Each row comes from the steps of one walk. Every step used is in the known rows, and no mark comes twice. Write the walk behind each row, first mark first.
Known rows
lizazi/simi/pepa/foza: [ 0.03 -0.30 -0.08  0.08 -0.04  0.26 -0.02  0.08 -0.23  0.09 -0.28  0.02
  0.04  0.03 -0.39  0.23 -0.13  0.08  0.21]
simi/lizazi/foza: [ 0.14 -0.44 -0.15 -0.21  0.08  0.07  0.06  0.42  0.10  0.33  0.01 -0.05
  0.11  0.14 -0.39 -0.13 -0.14  0.02  0.14]
pepa/foza: [ 0.19 -0.26 -0.02 -0.09  0.12  0.23  0.20  0.01  0.05 -0.03  0.18 -0.06
 -0.03  0.02 -0.60 -0.14 -0.37  0.04  0.06]
foza/lizazi: [ 0.36  0.14  0.04 -0.11  0.22 -0.13  0.24  0.07  0.15 -0.02  0.35 -0.07
  0.07 -0.07 -0.59  0.03 -0.21 -0.08 -0.03]
muvete/foza: [ 0.20 -0.23  0.07 -0.05  0.19  0.08  0.26  0.16  0.21 -0.11 -0.06  0.19
  0.06  0.28 -0.40  0.06 -0.39  0.09  0.05]
rito/lizazi/foza: [ 0.04 -0.39 -0.26 -0.06 -0.25  0.09  0.14 -0.19 -0.18  0.25  0.14 -0.17
  0.16  0.04 -0.36 -0.13 -0.14  0.01 -0.02]
muvete/foza/lizazi/simi/pepa: [ 0.12 -0.06  0.09  0.08  0.28 -0.05  0.16  0.17  0.08 -0.10 -0.31  0.29
  0.19  0.08 -0.34  0.48 -0.03  0.06 -0.02]
muvete/foza/lizazi/simi: [ 0.24  0.07  0.09 -0.01  0.17 -0.08  0.37  0.12  0.12 -0.06 -0.03  0.21
 -0.01  0.05 -0.38  0.16 -0.10  0.01 -0.15]
rito/lizazi: [ 0.13 -0.11 -0.16  0.02 -0.06  0.06  0.20 -0.27 -0.15  0.10  0.18 -0.21
  0.13  0.05 -0.24 -0.12 -0.24 -0.07  0.10]
rito/muvete/foza/lizazi: [ 0.31 -0.08 -0.06 -0.31  0.15 -0.07  0.27 -0.20  0.26 -0.18  0.20  0.30
  0.15  0.19 -0.35 -0.01 -0.26  0.11 -0.22]
foza/muvete/rito/lizazi/simi/pepa: [-0.23  0.23 -0.12  0.15 -0.11 -0.12  0.04 -0.19 -0.18  0.25 -0.27  0.10
  0.37 -0.25  0.16  0.42  0.06  0.00  0.06]
simi/muvete/rito/lizazi: [ 0.13 -0.18 -0.22 -0.04  0.06  0.08  0.20 -0.13  0.21  0.09 -0.05 -0.05
  0.13  0.13  0.17  0.12 -0.25  0.02 -0.01]
muvete/foza/lizazi: [ 0.26 -0.04  0.15 -0.14  0.39 -0.10  0.40  0.13  0.37 -0.21  0.13  0.23
  0.10  0.10 -0.54  0.05 -0.29  0.00 -0.07]
pepa/rito/muvete: [ 0.13  0.04 -0.25 -0.39 -0.20  0.02  0.08 -0.30 -0.04 -0.01  0.44 -0.18
 -0.06  0.32 -0.41 -0.12 -0.25  0.19  0.05]
lizazi/simi/pepa: [ 0.09 -0.09 -0.18  0.08 -0.15  0.03 -0.11  0.15 -0.31  0.18 -0.31 -0.07
  0.16  0.12 -0.20  0.47  0.01  0.07  0.20]
foza/muvete/rito: [ 0.08  0.35  0.04 -0.06  0.09 -0.13  0.18  0.13  0.20  0.07  0.14  0.08
  0.21 -0.16 -0.24  0.15 -0.20 -0.04  0.01]
simi/muvete: [ 0.36 -0.24 -0.18  0.02  0.06  0.05 -0.01  0.24  0.10 -0.04 -0.02  0.02
  0.02  0.35 -0.21  0.17 -0.21  0.09  0.05]
foza/muvete/rito/lizazi: [-0.07  0.28 -0.05 -0.01  0.05 -0.12  0.26 -0.24  0.07  0.10  0.16  0.01
  0.31 -0.26 -0.03  0.03 -0.18 -0.08 -0.03]
pepa/rito/muvete/foza/lizazi: [ 0.17  0.08 -0.02 -0.46  0.19 -0.08  0.34 -0.31  0.33 -0.29  0.44  0.18
  0.02  0.29 -0.52 -0.15 -0.24  0.20 -0.18]
foza/muvete/rito/lizazi/simi: [-0.11  0.36 -0.10  0.13 -0.18 -0.14  0.22 -0.27 -0.18  0.26  0.04 -0.04
  0.18 -0.30  0.12  0.11  0.02 -0.10 -0.06]
foza/lizazi/simi/pepa: [ 0.16  0.12 -0.06  0.05  0.08 -0.11  0.04  0.11 -0.15  0.05 -0.13  0.00
  0.17 -0.05 -0.33  0.45  0.07  0.00  0.05]

Which walk is each row?
[-0.07 -0.24 -0.16 -0.22 -0.15  0.09  0.22 -0.23  0.06  0.32  0.13 -0.15
  0.18 -0.10 -0.11 -0.04 -0.18 -0.06 -0.05] | muvete/rito/lizazi/foza
[-0.04  0.07  0.14 -0.16  0.35 -0.06  0.26  0.08  0.14 -0.16 -0.05  0.22
  0.06  0.15 -0.50  0.31  0.00  0.17  0.09] | muvete/foza/lizazi/simi/pepa/rito
[-0.16  0.12 -0.02  0.05  0.07  0.05  0.05  0.11 -0.01  0.12 -0.24  0.24
  0.18 -0.30 -0.19  0.32 -0.04  0.06  0.08] | lizazi/simi/pepa/foza/muvete/rito
[-0.12 -0.39 -0.15  0.16 -0.09  0.29  0.06 -0.29 -0.36  0.09 -0.23 -0.07
  0.16 -0.06 -0.25  0.10 -0.12  0.06  0.13] | rito/lizazi/simi/pepa/foza
[ 0.09 -0.04 -0.20  0.00 -0.21 -0.15 -0.03  0.20 -0.06  0.17  0.16  0.17
  0.23  0.02 -0.54  0.02 -0.08  0.12 -0.10] | lizazi/foza/muvete
[ 0.21 -0.35 -0.16  0.14  0.02  0.09  0.07  0.35  0.13 -0.06 -0.34  0.24
 -0.06  0.41  0.03  0.28 -0.10  0.21 -0.06] | lizazi/simi/muvete/foza
[-0.02 -0.04 -0.03 -0.24  0.20 -0.10  0.08  0.40  0.30  0.35 -0.03  0.19
  0.26 -0.14 -0.18 -0.01 -0.08 -0.01  0.01] | simi/lizazi/foza/muvete/rito
[-0.04 -0.28 -0.14  0.06  0.03  0.14  0.26 -0.11  0.04 -0.10 -0.06  0.09
 -0.12  0.43 -0.01 -0.02 -0.08  0.26  0.03] | pepa/rito/lizazi/simi/muvete/foza
[ 0.08 -0.18 -0.12 -0.08  0.10 -0.11 -0.03  0.45  0.16  0.27  0.05  0.19
  0.26 -0.03 -0.44 -0.12 -0.06  0.06  0.07] | simi/lizazi/foza/muvete
[ 0.16 -0.18  0.10 -0.08  0.45  0.10  0.13  0.03  0.16 -0.11  0.04  0.13
  0.17 -0.13 -0.73  0.14 -0.26  0.04  0.07] | simi/pepa/foza/lizazi
[-0.01  0.08 -0.07 -0.16 -0.07 -0.13  0.09  0.18  0.15  0.25  0.10  0.16
  0.23 -0.17 -0.27  0.11 -0.07  0.05 -0.09] | lizazi/foza/muvete/rito
[-0.01  0.15  0.10 -0.10  0.25  0.04  0.27  0.03  0.27  0.01  0.19  0.17
  0.11 -0.27 -0.41 -0.07 -0.31  0.01  0.02] | pepa/foza/muvete/rito
[ 0.03 -0.42 -0.32 -0.11 -0.10  0.14  0.11 -0.07  0.19  0.24 -0.04  0.04
  0.16  0.12  0.09  0.08 -0.10  0.05 -0.10] | simi/muvete/rito/lizazi/foza
[-0.20 -0.11 -0.14  0.29 -0.08  0.10  0.00 -0.21 -0.35  0.11 -0.17  0.16
  0.29 -0.20 -0.27  0.09 -0.02  0.11  0.08] | rito/lizazi/simi/pepa/foza/muvete
[-0.03 -0.15 -0.24  0.05 -0.23 -0.11  0.06 -0.17 -0.12  0.23  0.20  0.08
  0.31 -0.07 -0.36 -0.12 -0.08  0.05 -0.09] | rito/lizazi/foza/muvete
[-0.03  0.09 -0.16 -0.01 -0.19  0.04  0.28 -0.30 -0.20  0.26  0.01 -0.25
  0.06 -0.10  0.16  0.11 -0.05 -0.13  0.01] | muvete/rito/lizazi/simi
[-0.07  0.05 -0.15 -0.02 -0.22  0.04  0.25 -0.38 -0.35  0.14  0.29 -0.38
 -0.11  0.10 -0.27 -0.16 -0.03  0.03  0.13] | pepa/rito/lizazi/simi
[ 0.05  0.25  0.00 -0.14  0.14 -0.10  0.13 -0.04 -0.07 -0.02  0.11 -0.11
  0.05  0.02 -0.53  0.30  0.09  0.11  0.15] | foza/lizazi/simi/pepa/rito
[ 0.11 -0.45 -0.21  0.24 -0.08  0.14  0.17  0.00  0.00  0.00 -0.31  0.19
  0.04  0.36  0.15  0.12 -0.11  0.15 -0.08] | rito/lizazi/simi/muvete/foza
[-0.11 -0.15 -0.20 -0.23 -0.17  0.08  0.00 -0.22 -0.11 -0.11 -0.23  0.18
  0.09  0.43 -0.14  0.27 -0.07  0.32  0.07] | lizazi/simi/pepa/rito/muvete/foza
[-0.27 -0.12 -0.18 -0.08 -0.08 -0.06 -0.03 -0.19 -0.11  0.15  0.13  0.10
  0.38 -0.02 -0.54  0.04  0.02  0.20  0.15] | simi/pepa/rito/lizazi/foza/muvete
[-0.17  0.02 -0.20 -0.09 -0.16 -0.07  0.13 -0.23 -0.06  0.16  0.43 -0.03
  0.15 -0.02 -0.58 -0.28 -0.05  0.15 -0.01] | pepa/rito/lizazi/foza/muvete
[ 0.01 -0.12 -0.29  0.06 -0.14  0.11  0.09 -0.23 -0.19  0.04  0.12 -0.23
 -0.15  0.29 -0.06 -0.02 -0.01  0.18  0.04] | pepa/rito/lizazi/simi/muvete
[-0.06  0.04 -0.09 -0.07 -0.05  0.05  0.01  0.04 -0.24  0.06 -0.05 -0.17
  0.03  0.17 -0.42  0.35  0.02  0.15  0.28] | lizazi/simi/pepa/rito
[ 0.07 -0.05 -0.20  0.15 -0.29  0.05  0.16 -0.24 -0.38  0.21  0.05 -0.29
  0.03  0.04 -0.09  0.00 -0.05 -0.05  0.04] | rito/lizazi/simi
[ 0.27  0.17 -0.09 -0.06  0.13 -0.05  0.17  0.17  0.27  0.06 -0.01  0.05
 -0.05 -0.01  0.08  0.37  0.04 -0.02 -0.21] | foza/lizazi/simi/muvete/rito
[ 0.25  0.23 -0.04  0.03 -0.01 -0.14  0.18  0.03 -0.10  0.05  0.20 -0.12
 -0.04 -0.06 -0.39  0.15  0.00 -0.08 -0.10] | foza/lizazi/simi
[ 0.23  0.01 -0.11 -0.15 -0.11 -0.09  0.21 -0.18 -0.01 -0.08  0.06  0.21
  0.07  0.22 -0.13  0.12 -0.06  0.13 -0.29] | rito/muvete/foza/lizazi/simi
